Every row comes from one small tree of marks. Brackets hold a mark, then the marks that hang from it, in alphabetical order. Every link used is in the known rows. Which tree was each row made from?
In the rows, zero is written as 128.
Known rows
{rebi {gepar feras miras}}: [114 147 120 119 134 114 130 113 102 131 118  78 136 104 132 153 115 105
 106 138 134 101  81 109 128 142 113 127 155 117 112 129 122 156 139 133
 130 150 154 137 118 124 126 132 156 122 147 137 128 126 128  94 142 113
 145 136 117  77 128 120  94 128 133 116 155 135 140 131 104  86 123 125
 159 112 143 143]
{rebi {gepar {mobi mide}}}: [128 164  90 105 136 142 137 119 100 104 129 114 139 131 127 138 107 122
 110 141 148 124  60 142 133 131 121 133 137 127 119 145 130 131 136 137
 117 126 124 130 139 119 128 129 152 124 153 136 125 136 123 146 125 147
 129 130 122 115 140 129 112 146 108 117 147 123 146 134 116 114 118 122
 139 125 135  97]
{rebi {gepar feras miras mobi}}: [119 157 108 116 139 118 146 103 116 141 117  63 142  96 130 161 122  99
 100 147 141 103  53 105 127 147 113 130 172 112 109 125 118 163 123 137
 124 154 156 136 109 107 128 132 165 116 143 141 126 126 132 112 143 104
 156 135 117  73 124 120  82 138 123 110 139 132 143 144  98  51 112 130
 172 124 144 130]
{rebi {gepar feras miras {mobi {mide sabo}}}}: [123 157 101 103 143 125 138  99  96 114 127  63 143 114 132 161 105 102
  92 135 154 123  47 116 139 146 114 125 152 107  91 141 121 164 112 141
 127 127 154 134 106 128 134 133 154 112 153 137 110 121 125  98 142 147
 145 129 110  77 128 113  93 151 104 110 152 129 146 137  97  58 119 124
 167 126 145 101]
{gepar feras miras {mobi {mide sabo}}}: [127 143 109 110 144 127 146 100 114  97 128  62 138 110 135 157 116 107
  90 125 155 153  56 112 138 144 117 120 144 105  89 139 120 174  84 140
 135 120 153 134  85 127 136 128 151 110 128 129 102 115 134 106 141 150
 148 128 102  89 112 116  99 156 104 111 127 126 140 142  99  37 111 137
 167 137 136  96]
{popiv {digu fipabuf}}: [148 124 152 123 126 133 112 113 122 173 135 117 133 101 132 128 129 134
 129 135 129 145 146 135 131 144 163 124 112 148 142 112 134 101 148 137
 123 136 142 143 146 124 111 140 104 127 123 121 140 127 129  98 148 129
 128 130 142 155 133 110 138 119  95 127 113 132 134 141 129 127 125 140
 114 131 127 107]
{golefim {popiv {digu fipabuf teso}} {rebi gepar} sabo}: [ 88 153 131 130 140 148 112 103 135 252 137 171 155 113 122 142  61 105
  89 119 155  71  84 156 137 134 148 138 131 147 136 112 132 147 173 132
 127 168 144 156 137 116 140 137  87 105 142 111 119  87 116  71 179 150
 134 110 141 157 146  65 110 140  89 100 157 145 152 148 118 143 133 111
 118 129 138  94]
{golefim {popiv {digu teso}} {rebi gepar}}: [117 168 128 132 141 141 115 105 118 218 123 158 149 143 125 133  76 108
  92 127 141  80  83 177 122 118 135 140 138 140 143 109 125 157 161 128
 131 144 127 141 139 119 133 141 105 117 147 117 109 109 120  84 148 141
 130 119 120 143 144  98 119 141  90 106 153 133 150 145 116 125 135 106
 119 133 135 101]
{golefim popiv rebi {sabo mide}}: [ 56 137 127 147 139 146 132 124 164 165 133 173 147 161 117 129  93 117
  75 112 137  58  62 156 136 114 120 149 146 118 125 127 118 177 123 118
 135 143 118 139  97 119 160 133  97 111 126 102 108  92 124 130 136 172
 124 101 117 133 131  92 129 152 121  85 161 137 158 124 120 144 143 115
 124 142 132  90]
{mobi gepar {mide sabo}}: [122 126 116  99 132 152 124 125  48  98 141 124 127 173 120 121 102 142
 117 117 140 164 108 159 162 116 125 120 105 121 101 159 129 124 123 141
 130  92 135 132 123 150 132 115 141 124 160 129 104 130 115 127 126 196
 106 127 119 145 145 136 120 152 100 128 169 126 132 111 118 146 125 117
 127 124 133 103]
{gepar {feras {digu teso}} miras mobi}: [151 121 122 129 142 110 139 100 111 126 121  61 137  63 154 168 108 103
  93 143 158 120  71  90 123 155 114 126 155 126 111 129 119 147 105 137
 133 143 160 121 103 101 137 129 143 113 125 138 103 100 134 153 152  97
 151 138 113  85 109 122  80 144 127 104 115 122 150 165  94  47  99 163
 142 144 133 121]
{digu fipabuf teso}: [151 111 127 126 126 138 104 128  80 131 126 154 125  75 142 138 119 125
 126 121 155 146 153 139 133 129 146 127 122 150 114 131 132 106 143 127
 132 142 150 137 146 117 119 120  97 113 131 135 138 111 128 158 147 122
 109 136 150 145 112  97 108 117 113 134 104 136 122 152 136 146 119 149
 106 132 114 124]
{sabo {digu fipabuf teso} golefim mide}: [136 104 102 127 116 145  84 123  36  82 130 174 123  99 156 126 126 133
 116 109 137  81 118 157 144 131 134 158 123 133  96 130 114 106 155 144
 120 126 142 134 103  99 111 152  67 115 118 123 151 115 129 236 103 145
  88 129 123 133  63  88 150 127 116 121 150 134 144 147 137 179 137 201
  76 149 102  73]
{feras {digu teso}}: [149 111 129 131 131 121 109 124  97 123 132 123 128 104 150 141 100 126
 126 131 143 120 138 117 127 138 124 126 119 149 128 131 130 104 150 129
 129 124 128 116 134 125 129 128 116 125 134 133 111 107 121 159 140 132
 122 133 129 136 127 124 119 131 131 124 133 124 138 146 126 147 123 147
 106 137 121 122]
{gepar miras}: [106 139 132 121 129 121 121 122 129 106 127 110 126 118 133 138 126 124
 118 124 133 140 110 115 120 142 125 125 129 119 122 136 119 147 107 128
 130 138 143 134 116 128 127 128 138 120 127 132 122 124 128 125 133 110
 132 129 117 107 125 121 114 125 136 117 122 129 132 132 106 109 110 130
 133 114 132 124]
{mobi {gepar {feras {digu fipabuf}} miras} mide}: [127 119 132 101 136 129 132 116  32 108 136  58 128  92 140 145 106 141
  99 134 151 151  61 128 149 146 127 120 127 132 102 161 118 117 125 139
 136 122 147 130 131 126 130 121 160 119 155 134 114 123 122 173 157 174
 114 142 118 109 133 140  82 146 113 107 141 128 150 132  92 106  96 145
 127 114 141 113]
{gepar {feras {digu fipabuf teso}} miras mobi}: [154 111 132 124 142 113 133 103 101 137 123  58 135  37 158 167 113 105
  95 138 166 135  79  92 127 162 133 127 155 137 107 126 120 132 125 133
 131 150 164 127 116  98 132 127 127 106 122 139 112  91 135 168 167 104
 141 141 129  91 107 113  77 137 117 109 101 129 149 169 102  53  95 170
 136 144 128 116]
{golefim {rebi gepar} {sabo digu mide}}: [ 72 147 102 128 131 128 117 119 110 145 135 139 146 156 121 132  78 122
  87 125 125  58  71 129 150 135 113 149 144 122 127 125 123 152 164 138
 111 148 136 136 104 113 142 136 107 117 140 109 121  98 119 138 126 160
 126 106 116 112 124 100 135 141 123  93 206 133 158 118 121 162 139 148
 125 136 138  74]
{sabo {digu teso}}: [142 139 114 134 126 124 111 122  84 130 134 138 133 118 143 130 109 130
 130 122 131 121 139 140 134 133 121 139 120 137 126 124 127 119 135 146
 121 133 137 129 115 119 124 136  96 121 124 128 111 112 129 152 124 111
 117 132 127 123  95 107 131 131 120 134 148 123 129 143 131 134 120 162
 104 142 120 111]
{golefim {popiv digu} {sabo mide}}: [ 87 151 125 139 134 146 115 105 153 180 143 152 152 146 123 137 112 126
 100 131 124  75  89 156 133 129 133 142 122 135 141 118 129 151 118 135
 130 134 132 146 102 118 135 155 101 125 116 105 103 113 126 100 131 167
 133 107 122 159 133  86 158 141 116  94 158 142 150 131 119 129 151 121
 112 142 130  95]
{rebi gepar}: [127 142 120 118 128 131 123 125 103 132 125 121 132 132 126 135 114 119
 126 136 130 106 111 125 130 130 119 130 137 129 126 128 130 130 161 132
 122 134 131 129 143 126 122 131 140 130 146 136 132 132 121 113 129 131
 129 129 132 120 138 123 117 125 126 125 156 133 132 124 124 142 133 110
 133 116 137 129]
{rebi {gepar {feras {digu fipabuf teso}} miras mobi}}: [143 134 121 112 138 116 123 100  82 142 122  64 140  50 151 167  99 100
  95 148 164 113  67  98 128 163 126 130 168 135 103 124 123 129 152 138
 126 154 165 130 131 103 129 131 142 107 148 147 125 101 126 148 164 105
 142 140 133  90 118 107  69 134 119 107 131 132 155 162 103  72 104 151
 144 132 137 118]
{golefim {popiv {digu teso}} rebi sabo}: [ 95 149 133 146 142 145 124 104 163 238 136 173 152 137 122 138  71 109
  88 119 144  84  87 146 130 126 131 135 119 138 147 115 128 165 130 132
 135 152 132 148 113 120 144 135  90 109 122 102 102  88 122  82 170 145
 142 107 121 149 137  79 126 147  99  99 144 138 148 146 120 130 129 117
 119 143 133  97]

Write each row's tree
[111 129 128 116 133 125 140 116  71 130 119  85 132 118 127 144 123 123
 104 135 136 135  82 117 141 135 112 124 145 114 111 141 117 154 107 138
 139 137 162 137 116 124 129 118 167 120 151 134 117 130 130 124 143 127
 131 137 114  94 124 146  83 139 128 118 149 133 131 131  99  79 106 134
 153 114 143 150]
{mobi {gepar feras miras}}
[118 107 144 132 134 154 100 108 121 210 130 173 132 131 135 129  94 110
  99  96 148  94 119 166 145 131 151 140 123 126 103 110 118 144 155 128
 138 127 137 142 111 124 133 141  62 105 126 113 122  99 118  83 156 161
 108 111 120 156 113  74 143 141  81 125 141 138 143 143 130 143 153 135
 104 147 121  79]
{mide {sabo {golefim {popiv {digu fipabuf teso}} rebi}}}
[113 123 119 132 132 128 116 119 126 187 138 159 137 102 133 132  80 119
 100 110 149 104 118 122 149 141 137 141 123 138 124 119 126 137 153 136
 120 161 144 140 118 110 143 124  78 102 126 113 126  79 124 149 165 135
 128 115 135 137 109  83 120 134 110 112 151 135 137 143 127 157 118 162
 113 141 129  92]
{golefim rebi {sabo {digu fipabuf teso}}}
[103 129 125 136 126 153 107 111 108 146 128 164 138 146 135 126 132 128
 106 122 117  57  84 181 128 122 128 158 128 122 121 123 114 140 128 134
 133 111 114 138  97 110 119 165  96 128 115 111 133 135 129 145 104 166
 110 116 104 148 108 106 161 140 111 106 146 132 156 131 124 149 162 148
  93 141 117  84]
{sabo {golefim {popiv digu}} mide}
[138 124 117 115 146 116 143  99 118 105 136  38 137 102 148 161 108 113
  89 133 157 138  58 100 141 153 119 120 143 111  97 141 120 152 103 136
 132 111 149 121  90 124 145 135 146 115 128 131  89 107 128 121 151 155
 147 128 102  86 124 123 101 160 113 101 135 119 159 144  92  48 110 145
 149 141 140  90]
{gepar {feras digu} miras {mobi {mide sabo}}}
[122 119 133 130 129 155 105 110 102 195 129 179 134 103 142 133 113 122
 117 116 136  86 105 176 124 130 147 146 117 141 116 116 120 124 140 134
 134 134 131 144 127 111 115 152  82 115 120 122 138 119 125 132 144 137
 109 124 125 153 105  87 140 133  98 128 123 139 140 151 128 141 145 145
  92 137 115 103]
{sabo {golefim {popiv {digu fipabuf teso}}}}
[127 167  98 108 141 124 144 103  91 110 124  67 142 100 133 159 109 107
  90 141 150 121  36 123 133 143 113 130 156 114 107 149 120 161 113 140
 126 143 146 136 110 115 130 136 167 117 149 137 123 132 127 127 138 134
 145 137 110  76 121 127  83 146 112 101 143 128 151 142  98  60 103 130
 164 120 144 111]
{rebi {gepar feras miras {mobi mide}}}
[103 121 120 139 129 151 104 121  66 136 127 194 131 120 144 121 105 124
  82  96 142  47  79 192 146 123 133 171 142 128  94 124 104 141 158 133
 128 138 122 136  97  95 137 154  46 104 122 109 134  95 127 221 118 156
  83 116 113 136  72  79 135 141 100 101 154 135 158 148 133 174 140 190
  74 152 109  55]
{sabo {digu fipabuf teso} {golefim popiv rebi} mide}
[ 92 116 119 137 128 154 115 127 103 111 125 178 131 149 133 124 134 125
 103 115 123  54  67 176 130 112 118 157 140 111 105 133 112 147 122 124
 136 117 112 130  95 112 131 153 104 123 121 118 136 130 126 179  96 165
  97 118 106 131 102 108 147 143 131 102 144 134 149 123 128 150 157 142
  99 140 114  95]
{sabo {golefim popiv} mide}
[111 145 113 106 136 136 137 115  43  93 127  83 130 123 129 140 110 134
  98 131 143 145  52 142 146 126 111 122 126 117 103 167 121 147  97 141
 141 118 145 138 113 129 130 121 171 121 154 129 113 136 125 146 139 160
 124 138 103  99 126 145  88 150 113 113 146 128 134 123  96  96 102 136
 149 111 141 123]
{mobi {gepar feras miras} mide}
[114 167 103 106 139 132 138 112 123  81 132  92 133 120 133 140 119 124
 104 130 153 158  55 138 126 142 126 130 128 116 111 159 118 150  86 139
 125 125 135 133 112 117 131 129 151 117 128 132 116 128 128 168 128 132
 134 129 109 102 120 124 109 150 115 108 108 120 146 143  99  83  93 135
 143 124 132  95]
{gepar miras {mobi mide}}
[158 121 116 114 142 122 133 101  76 101 131  63 136  46 161 167 104 115
  87 136 178 149  59 116 132 154 131 125 141 139  98 149 120 127 116 137
 134 133 156 129 117 107 134 129 135 107 131 137 116 101 131 192 164 137
 135 141 119  96 106 112  79 147 107 101 102 125 154 166  97  65  88 171
 129 141 127  96]
{gepar {feras {digu fipabuf teso}} miras {mobi mide}}
[ 70 169 101 109 145 134 138 111 146 137 132 109 146 138 120 148  70 109
  75 127 157 111  27 112 138 143 117 133 142 112 117 152 121 174 125 134
 117 153 144 145 110 116 147 121 152 106 152 120 118 105 116 132 159 144
 146 112 113  94 142 104 100 158 113  89 155 131 158 128  96 110 100 113
 159 120 149  80]
{golefim {rebi {gepar miras {mobi mide}}} sabo}
[143 123 126 124 131 111 135 115  96 147 125  72 138 103 137 150 108 116
 111 148 131  84  98 105 132 143 113 129 158 134 124 119 129 126 167 128
 129 132 136 116 136 123 128 136 150 130 148 135 124 122 123 102 150 141
 141 137 130 104 139 133 106 132 127 117 166 130 146 127 118 113 142 131
 142 130 141 136]
{rebi {gepar {feras digu}}}
[ 30 175 120 132 139 132 122 109 132 163 139 133 154 165 122 136  75 116
  71 117 133  37  40 154 138 138 109 160 158 112 119 128 108 191 146 136
 120 158 135 141  91 113 160 147  97 108 137 111  95  87 120 124 133 155
 128 103 104 102 120  75 120 154 126  78 201 139 171 127  99 137 131 130
 116 130 146  77]
{golefim popiv {rebi {gepar miras}} {sabo digu mide}}
[ 89 138 119 135 125 144 114 123  86 121 132 166 135 153 139 123 129 139
 106 112 115  43  74 187 138 125 113 172 141 112 104 124 106 145 134 139
 126 114 108 126  84 102 133 166  76 124 113 115 120 124 130 194  91 156
  98 117  99 118  80 103 161 143 125 107 173 128 155 126 124 148 154 160
  87 146 116  81]
{sabo digu {golefim popiv} mide}
[134 131 116 106 136 133 125 113  12  92 132  80 132 105 147 150  89 133
  95 135 157 145  51 130 149 133 108 121 119 131 104 167 120 129 110 143
 140 114 146 127 118 127 131 119 171 122 162 133 103 118 121 178 150 164
 121 142 108 102 125 143  82 152 117 108 153 124 144 138  94 102  95 151
 128 119 135 119]
{mobi {gepar {feras {digu teso}} miras} mide}
[132 153 108 114 142 124 153 106 110  98 126  62 139  92 136 156 123 112
  90 137 149 142  36 121 127 141 114 126 148 110 105 149 121 163  77 139
 134 132 143 135  96 115 135 132 163 116 129 129 117 128 136 145 140 127
 146 133 103  80 110 129  95 152 113 101 115 124 147 146  94  34  96 147
 163 130 137 109]
{gepar feras miras {mobi mide}}
[123 112 115 123 137 126 131 105 117 173 124 107 139 144 130 139  93 103
  92 116 132  64  79 122 154 144 117 146 164  97  92 109 116 160 159 140
 119 127 142 125  86 113 140 142  97 107 135 121 128 109 126 101 139 143
 137 114 104  82  98 101 136 152  97 118 190 128 153 132 118  90 151 153
 143 152 140  79]
{mide {sabo digu {golefim {rebi {gepar feras mobi}}}}}
[137 124 108 108 131 137 134 113  32 120 139  89 137 152 124 131 100 139
 110 124 132 139  92 152 170 127 109 129 122 115  94 144 125 132 126 151
 130  96 144 127 104 142 135 128 131 120 156 124  95 126 126 115 134 193
 117 130 110 113 118 131 120 156  96 130 188 126 135 117 116 110 126 146
 136 134 140 102]
{mobi {gepar feras} {mide {sabo digu}}}
[134 122 135 126 142 105 151 103 136 139 125  40 140  81 147 160 120 108
  96 143 145 118  60  88 123 163 117 127 160 117 116 123 118 155 108 131
 129 138 148 120 101 104 142 132 150 116 119 136 106 109 133 136 151 104
 158 133 110  79 119 134  94 146 134 102 118 123 156 149  91  44 107 150
 154 138 141 119]
{gepar {feras digu} miras mobi}
[112 118 112 134 122 151  90 121  50 116 131 189 134 112 153 129 120 131
 107 106 137  52  89 193 142 125 130 168 132 133  91 125 107 127 150 141
 128 132 126 136 100 101 124 157  54 110 115 121 133 107 130 217 108 148
  81 124 120 140  67  73 144 135 105 113 156 136 153 148 133 166 146 185
  65 152 104  77]
{sabo {digu fipabuf teso} {golefim popiv} mide}
[ 71 141 118 142 131 148 126 119 140 141 137 167 145 148 122 135 115 123
 101 121 129  75  79 149 134 121 118 148 136 123 122 130 122 160 116 123
 134 133 124 139  99 119 149 142 105 119 122 112 108 105 127 125 122 164
 121 109 125 142 128  91 137 145 134  97 159 140 148 125 123 134 146 116
 117 138 129 106]
{golefim popiv {sabo mide}}
[167 102 130 140 135 112 129 115  88 138 125  95 133  77 151 153 107 114
 114 141 144 112 119 106 131 136 114 124 142 141 124 122 133 123 137 126
 139 125 138 118 121 116 130 130 124 125 128 130 118 109 129 131 149 132
 137 136 125 114 119 129 106 133 127 120 134 127 137 147 124 108 126 160
 128 144 125 135]
{gepar {feras {digu teso}}}
[116 115 121 131 125 141 105 113  93 167 136 168 133 155 140 133  96 118
 120 101 131  72 122 165 147 129 117 150 118 113  94 115 111 145 142 143
 130 117 128 130  90 125 136 148  61 109 125 123 101 102 125 117 125 142
 107 118 112 132  88  77 159 145 108 132 172 131 137 136 129 142 155 142
  90 150 117  93]
{mide {sabo {digu teso} {golefim popiv}}}
[122 104 124 125 122 132 109 119 107 141 138 131 126 156 137 124 113 130
 130 108 119  92 138 132 154 143 120 140 119 108  98 115 115 133 142 145
 120 113 131 125  93 127 128 146  83 119 122 122 121 119 123 121 121 143
 116 115 112 122  94 101 166 140 115 138 179 127 137 120 128 144 153 152
 107 146 123  90]
{mide {sabo digu golefim}}
[126 113 147 130 136 102 134 108 123 132 127  48 132  91 146 157 117 117
 103 136 137 116  99  94 126 155 117 123 144 124 118 125 121 145 126 129
 135 135 142 120 108 118 136 134 147 122 126 131 111 112 129 118 153 122
 146 134 111  87 122 129 102 131 141 108 132 123 145 140 100  81 117 150
 140 129 138 134]
{gepar {feras digu} miras}
[109 107 114 111 136 159 134 116  43 134 131 127 133 157 122 135 102 129
  99 110 137 102  53 174 163 112 108 136 128 105  79 150 113 153 111 137
 147  94 131 133 103 141 139 131 133 115 156 121 113 128 120 124 139 208
 104 126 102 123 118 123 116 163  99 120 183 132 142 113 115 113 145 114
 131 129 134 109]
{mobi {gepar feras} {mide {sabo {golefim popiv}}}}
[128 117 111 106 135 144 137 117  50 106 133 100 130 148 122 132 108 131
 107 124 142 151  92 149 163 121 112 120 122 116  93 154 129 137 115 139
 140  94 143 132 114 148 133 119 154 121 159 125 104 129 125 107 135 199
 118 129 111 122 132 140 104 152  96 129 172 130 130 114 114 106 128 121
 146 127 140 114]
{mobi {gepar feras} {mide sabo}}
[112 129 119 137 127 156  96 110  80 140 127 188 137 137 142 129 119 123
 101 117 127  66  87 187 127 117 126 156 119 130 117 126 116 138 128 134
 137 117 124 140 100 108 118 162  92 125 116 113 130 129 127 156 102 157
 106 120 104 151  97  96 155 139 107 109 145 134 150 142 129 150 151 153
  87 148 109  84]
{sabo {golefim {popiv {digu teso}}} mide}
[133 112 137 119 124 126 112 117 113 153 141 112 129 132 133 126 122 133
 134 116 130 133 163 132 152 149 144 130 123 127 103 107 123 116 157 143
 119 126 144 127 119 133 136 137  77 113 125 128 111 105 128  98 135 145
 116 120 138 139 112  91 147 129 109 137 155 130 130 129 132 133 141 146
 107 140 130  99]
{mide {sabo {digu fipabuf}}}
[126 156 110 107 144 118 142 103  90 108 130  47 142 101 144 161  99 112
  89 149 154 110  33 110 131 155 114 129 156 119 109 145 122 144 133 139
 124 133 139 123 117 113 134 134 167 122 151 139 109 122 123 139 146 141
 146 135 111  74 134 133  83 152 118  95 145 124 161 143  92  66 106 136
 152 126 146 106]
{rebi {gepar {feras digu} miras {mobi mide}}}
